Each row comes from the steps of one walk. Every step used is in the known rows, and no mark comes twice. Write the walk behind each row, first mark first.
Known rows
lusasi, magovo, kalugo, guneb, vegaro: [ 2.715 -0.997  0.171  4.597  2.992  1.952  1.372  0.007  3.302 -1.181
  0.885 -2.934 -2.971 -2.738  1.348 -1.292 -0.084 -1.472 -1.065  3.432
 -5.168 -2.389 -2.177]
fafi, lusasi, magovo, kalugo: [ 2.262  0.558 -0.327  4.289 -2.232  1.622  0.272 -0.618  0.579 -1.602
 -3.372 -4.297 -3.507 -3.141 -0.395 -3.120 -1.047 -0.014  2.358  4.326
 -2.450  0.988 -0.581]
nonog, fafi: [-1.990 -2.114  1.807 -2.418 -0.058 -1.956 -1.884  1.088 -1.314  1.070
 -0.640 -1.056  1.934 -1.287 -0.144 -0.652  1.266  0.361 -0.246  0.460
  0.501 -1.797  1.954]
magovo, kalugo, lusasi: [ 0.461  1.124 -2.771  2.579  0.351  3.884  0.287  0.552 -4.189 -1.651
 -1.640 -0.048 -1.861 -1.012 -1.927 -0.178  0.709 -1.210  0.103  1.023
 -2.923  0.730 -2.836]
fafi, lusasi: [ 0.479  0.644  0.112  1.113 -1.757 -0.458  2.161 -0.462  0.517 -1.652
 -1.017 -1.532 -1.436  0.008 -0.492 -1.514 -0.053 -2.332  1.475  1.207
  0.570  1.167 -0.437]
lafi, magovo, kalugo, lusasi, guneb, vegaro: [ 4.330  2.251 -1.944  8.272  5.540  4.602  2.247  1.200  1.058 -0.929
 -1.344 -4.078 -2.114 -3.613  0.038 -1.863 -0.506 -2.393 -0.015  0.522
 -5.393 -0.693 -3.612]
magovo, kalugo, guneb: [-1.257 -1.647 -0.739  1.172  1.691  1.368  0.214 -1.281  0.616 -1.922
  0.096  0.858 -1.990 -1.493 -0.690  0.426  2.186 -0.355 -0.656  1.429
 -4.465 -2.597 -3.015]
nonog, fafi, devit: [-2.261 -2.715  2.766 -2.202 -1.964 -4.806 -1.665  0.130  0.763  1.814
 -2.718  0.955  0.667 -0.653 -0.025 -0.271  1.984 -0.373  0.758  1.797
  2.650 -1.502 -0.169]
kalugo, lusasi, guneb, vegaro: [ 4.392  1.517 -2.210  5.880  5.080  1.548  3.636  1.437  1.770  1.548
  1.740 -3.028 -1.158  0.357  1.334 -0.611  0.161 -2.872 -0.477 -0.156
 -0.108  0.100 -3.188]
kalugo, lusasi, magovo, lafi: [ 3.342  3.992 -2.941  5.701  1.598  0.677 -1.734 -1.561 -4.045 -0.965
  1.589 -4.100 -1.816  1.013  0.022 -2.283  0.259 -0.647 -1.530  2.184
 -0.553  0.947 -2.121]
vegaro, guneb, lusasi, magovo: [ 4.437  1.584  2.026  0.976  3.560  3.605  1.924 -0.533  2.071 -0.957
 -0.407 -5.862 -1.654  0.511  0.941 -3.024 -0.411 -2.424  1.318  4.440
 -1.630  0.049 -5.063]
lafi, magovo, kalugo, lusasi, fafi, devit: [ 0.975 -0.398 -2.005  5.889  2.284  1.316 -2.754  2.153 -1.455 -1.267
 -5.338 -1.776 -0.507 -4.832 -0.231 -3.221  1.763 -2.848 -1.454  1.177
 -2.907  0.572 -6.794]
guneb, lusasi: [ 1.683  1.870  1.290 -0.518 -1.676  2.535  1.226  0.740 -1.097 -1.781
  0.522 -1.870  0.207  0.425 -1.353 -0.762 -0.965 -2.458 -0.455  2.099
 -0.789  1.502 -2.360]
magovo, lusasi, kalugo, guneb: [ 0.006  1.235  1.472  1.747  0.610  0.973  0.022  1.128  1.937 -1.108
  0.232 -3.555  0.719 -0.413  1.566 -1.728  2.817 -1.070 -0.174 -0.479
 -5.358 -2.532 -4.577]
kalugo, magovo, lusasi, guneb, vegaro: [ 3.389  3.908  1.287  5.196  3.088  0.271  4.824  2.086  5.786 -1.410
  1.282 -6.408 -1.050 -0.887  1.843 -2.232  1.452 -1.562 -2.369  1.954
 -3.318  1.717 -1.693]
nonog, fafi, lusasi, kalugo: [-0.108 -2.495  3.943  0.216 -4.091 -1.812 -0.960  1.304 -0.639 -0.794
 -2.692 -5.696  0.553 -3.135 -0.212 -2.829  0.451 -0.891  3.167  0.592
 -1.030 -2.179  0.362]
lafi, magovo, lusasi, fafi, nonog: [-0.189  1.008 -1.287  4.752  1.918  2.895 -2.946  3.803  0.737 -2.475
 -2.823 -5.971 -0.081 -2.077  0.328 -3.533  1.808 -1.048 -2.012  0.789
 -0.946  1.182 -3.448]
vegaro, guneb, lusasi, magovo, kalugo: [ 4.054  1.184  2.009  3.246  2.320  5.932  1.895 -0.517  0.455 -2.363
 -2.103 -6.130 -4.080 -1.231 -0.306 -3.093 -0.926 -1.521  1.955  6.243
 -4.343 -0.166 -5.289]
fafi, lusasi, magovo, kalugo, guneb: [ 1.153 -0.242 -0.674  3.772  0.696  0.808  1.139 -1.472  2.111 -2.416
 -1.549 -3.050 -3.470 -2.748 -0.216 -2.704  1.480 -1.461  1.133  4.093
 -4.279 -1.487 -3.158]
nonog, fafi, lusasi, kalugo, guneb, vegaro: [ 0.328 -3.458  3.994  1.935 -1.056 -2.173  1.623  1.543  3.388 -1.910
  0.178 -5.633  0.337 -2.914  1.004 -2.943  1.313 -4.967  1.038  0.692
 -2.748 -4.293 -0.620]
vegaro, guneb, lusasi: [ 2.631  1.255  2.614 -0.185  1.990  3.995  3.450 -0.611  0.882 -2.299
 -0.040 -3.023 -2.153  2.489 -0.161 -1.445  0.106 -3.922  0.747  2.762
 -1.344 -0.077 -4.418]
vegaro, guneb: [ 0.924 -0.714  1.327  0.033  3.756  1.159  2.103 -1.703  2.383 -0.705
 -0.836 -1.543 -1.921  2.311  1.072 -0.637  0.722 -1.234  1.637  0.851
 -0.715 -1.396 -2.723]
lusasi, kalugo: [ 1.400 -1.183  2.155  1.505 -2.024  0.396 -1.477  0.653 -0.175 -0.397
 -0.897 -2.969  0.138 -2.315  0.480 -0.538 -0.556  0.808  1.754 -0.763
 -1.950 -1.367 -0.921]
lafi, magovo: [ 0.556  1.245 -0.050  0.634  2.314  0.355 -1.496  0.033  0.676 -0.969
 -1.547 -0.746  1.106 -2.397 -0.283 -1.111 -0.080 -0.431 -0.284 -1.099
 -2.127 -0.794  0.027]

Write each row's walk
[ 2.585  4.378 -0.552  4.402  5.076  1.308  0.100  0.817  3.545  0.429
 -1.375 -3.779  1.196 -1.910  1.695 -2.797  1.831  0.700  0.434 -0.535
 -3.562 -0.219 -2.866] -> lafi, magovo, lusasi, guneb
[ 3.644  0.972 -2.045  7.581  3.322  3.921  3.615  1.336  0.517  0.124
  0.035 -3.283 -3.067 -1.457  0.005 -0.921  0.051 -2.156 -0.018  1.573
 -3.010 -0.226 -3.806] -> magovo, kalugo, lusasi, guneb, vegaro
[ 1.792 -1.610  2.575  3.700  1.238 -2.589  3.394  1.209  4.243  0.977
  0.108 -5.645 -0.701 -1.481  1.319 -2.955  0.413 -2.810  1.658  1.842
  0.545 -1.374  0.629] -> nonog, fafi, lusasi, guneb, vegaro
[ 2.081  1.257 -3.296  3.618  4.729  0.445  1.435  0.260 -0.137  1.976
  0.554 -1.942 -0.176  0.380  0.554 -0.591  1.702 -0.512  0.090 -0.836
  0.490 -0.559 -3.932] -> kalugo, lusasi, guneb
[ 3.256  3.212 -0.217  5.997 -1.851 -1.507  0.185 -3.045 -0.116 -2.206
  0.744 -5.761 -3.571 -0.249  0.286 -3.575 -0.719 -0.464  0.370  4.198
 -0.200  0.926  0.133] -> fafi, lusasi, magovo, lafi
[ 0.289  4.827 -0.188  1.527  2.291  1.955 -1.137  1.400  0.459 -1.727
 -2.134 -2.350  1.362 -1.202  0.168 -2.381  0.865 -0.551 -0.566 -0.060
 -3.819  0.828 -1.660] -> lafi, magovo, lusasi
[ 0.617  2.881  1.094  2.773 -1.527 -1.687  0.535 -2.947 -1.467 -4.658
  2.312 -3.276 -2.519  0.190 -0.800 -0.796  0.804  0.405 -3.808  2.027
 -2.095  0.550  0.418] -> kalugo, magovo, lafi
[ 3.762  3.167  0.331  5.833  3.155  1.704  3.575  2.127  4.656  1.057
  1.766 -4.869 -0.673  0.457  2.718 -2.070  0.344 -1.124 -0.291  1.208
 -2.049  0.953 -2.048] -> magovo, lusasi, guneb, vegaro
[ 1.482 -0.452  2.599  0.539 -2.330 -0.197 -0.118  0.587  1.438 -2.686
 -0.912 -4.604 -0.072 -3.103  0.145 -0.801  0.621  0.943 -0.285  0.083
 -3.241 -0.479 -0.750] -> lusasi, kalugo, magovo
[-0.616 -3.654 -1.257  3.015 -0.501  1.185 -1.547  2.558  0.120 -0.843
 -0.390 -3.562 -2.066 -0.969 -0.125 -1.132  0.646 -0.061 -0.995  0.948
  2.647  0.382 -2.384] -> lusasi, fafi, nonog
[ 5.047  3.409  2.373  4.374  1.674  3.087  1.533 -3.145 -0.414 -2.894
  1.662 -7.273 -3.771  2.084  1.073 -3.465 -0.609 -2.214 -0.112  6.223
 -2.080 -0.240 -4.777] -> vegaro, guneb, lusasi, magovo, lafi
[ 3.634  1.981  0.771  1.219 -0.543  2.118 -0.244  0.965 -0.194 -0.675
  0.270 -4.078 -0.203 -0.830 -0.095 -2.354 -1.272 -1.246  0.222  3.561
 -0.627  1.560 -2.451] -> guneb, lusasi, magovo
[ 1.801 -0.444  2.141  2.542 -3.915  0.319  0.855  0.096  1.404 -2.177
 -2.028 -4.322 -1.266 -1.821  0.139 -2.289 -0.579 -1.115  3.393  0.360
 -1.574 -0.252 -0.648] -> fafi, lusasi, kalugo
[ 1.336  3.790  0.406  2.677  2.487 -0.071  2.791  0.829  3.861 -1.120
  0.222 -5.469 -0.459 -0.871  1.344 -2.049  2.832  1.067 -1.369  1.491
 -2.754  1.205 -2.276] -> kalugo, magovo, lusasi, guneb
[ 3.399  3.210  4.596  3.515 -5.816  1.722  0.481 -1.051 -2.440 -6.969
  2.043 -8.161 -1.702 -1.926 -1.094 -2.296 -0.587 -1.597 -2.245  3.176
 -4.709  0.738 -2.801] -> guneb, lusasi, kalugo, magovo, lafi
[ 3.584  0.070  0.265  4.927  2.590  0.104  3.392  0.507  4.608  1.628
  2.111 -3.489 -1.286 -0.615  2.271 -0.629 -0.641 -0.676 -0.006  0.494
 -0.187 -0.638 -0.750] -> lusasi, guneb, vegaro
[-0.016 -1.476  1.349  2.076 -1.923 -0.252 -1.829  0.527 -1.226 -0.668
 -3.826 -5.091 -1.719 -4.688 -0.816 -3.845  0.429  0.146  2.592  4.634
 -1.924 -0.667  1.264] -> nonog, fafi, lusasi, magovo, kalugo
[ 2.091 -2.082  2.402  2.983  0.621  0.111  1.508  1.103  4.114 -1.157
  2.033 -3.105 -0.434 -1.486  2.005 -0.567  0.111 -2.727 -0.557 -0.427
 -3.895 -3.527 -2.737] -> lusasi, kalugo, guneb, vegaro
[ 2.734 -1.102  2.247  2.279  3.956  3.801  2.243  1.715  0.899 -2.111
  0.205 -6.131  0.256  0.122  1.093 -4.114  0.364 -4.294 -1.037  2.496
 -1.411  0.320 -7.014] -> vegaro, guneb, lusasi, fafi
[ 1.991  1.262  2.360  3.862  0.871  2.088  2.080  2.561  3.398 -1.603
  1.434 -4.870 -0.084 -0.351  2.284 -1.838  1.055 -3.267 -1.079  0.099
 -5.759 -2.106 -3.390] -> magovo, lusasi, kalugo, guneb, vegaro
[ 0.519  1.249 -0.461  3.224  1.760  1.731 -1.037  3.853 -0.232 -0.015
 -0.162 -4.398  2.752 -1.109  1.865 -4.104  1.614 -0.898 -2.536  0.556
 -1.856  1.901 -3.428] -> magovo, lusasi, fafi
[ 1.894  3.607  1.585  2.986  0.162  2.935 -2.553  2.132  0.620 -1.713
 -2.952 -5.026  1.674 -3.532  1.054 -2.912  0.473  0.467  1.492 -1.072
 -5.846 -0.566 -1.980] -> lafi, magovo, lusasi, kalugo
[ 2.023 -0.285  1.211  2.249 -0.153  2.625  0.013  3.340 -1.519 -1.158
  1.141 -4.460  2.008 -1.620 -0.075 -3.155 -0.393 -3.239 -2.678  1.915
 -0.417  1.611 -4.538] -> guneb, lusasi, fafi
[ 0.809  2.391  1.085  2.209  2.834  1.674 -1.974  0.999  2.439 -2.447
 -1.112 -4.051  1.472 -3.006  1.526 -2.807  2.551 -1.425 -0.726 -1.201
 -7.328 -3.240 -4.363] -> lafi, magovo, lusasi, kalugo, guneb
[ 1.325 -0.628  0.707  3.930  3.526  4.686 -1.100  1.754  0.179 -4.837
 -0.391 -4.221  0.903 -5.903 -0.334 -4.174  1.499 -3.711 -3.502  2.060
 -7.137 -1.978 -7.307] -> lafi, magovo, kalugo, guneb, lusasi, fafi
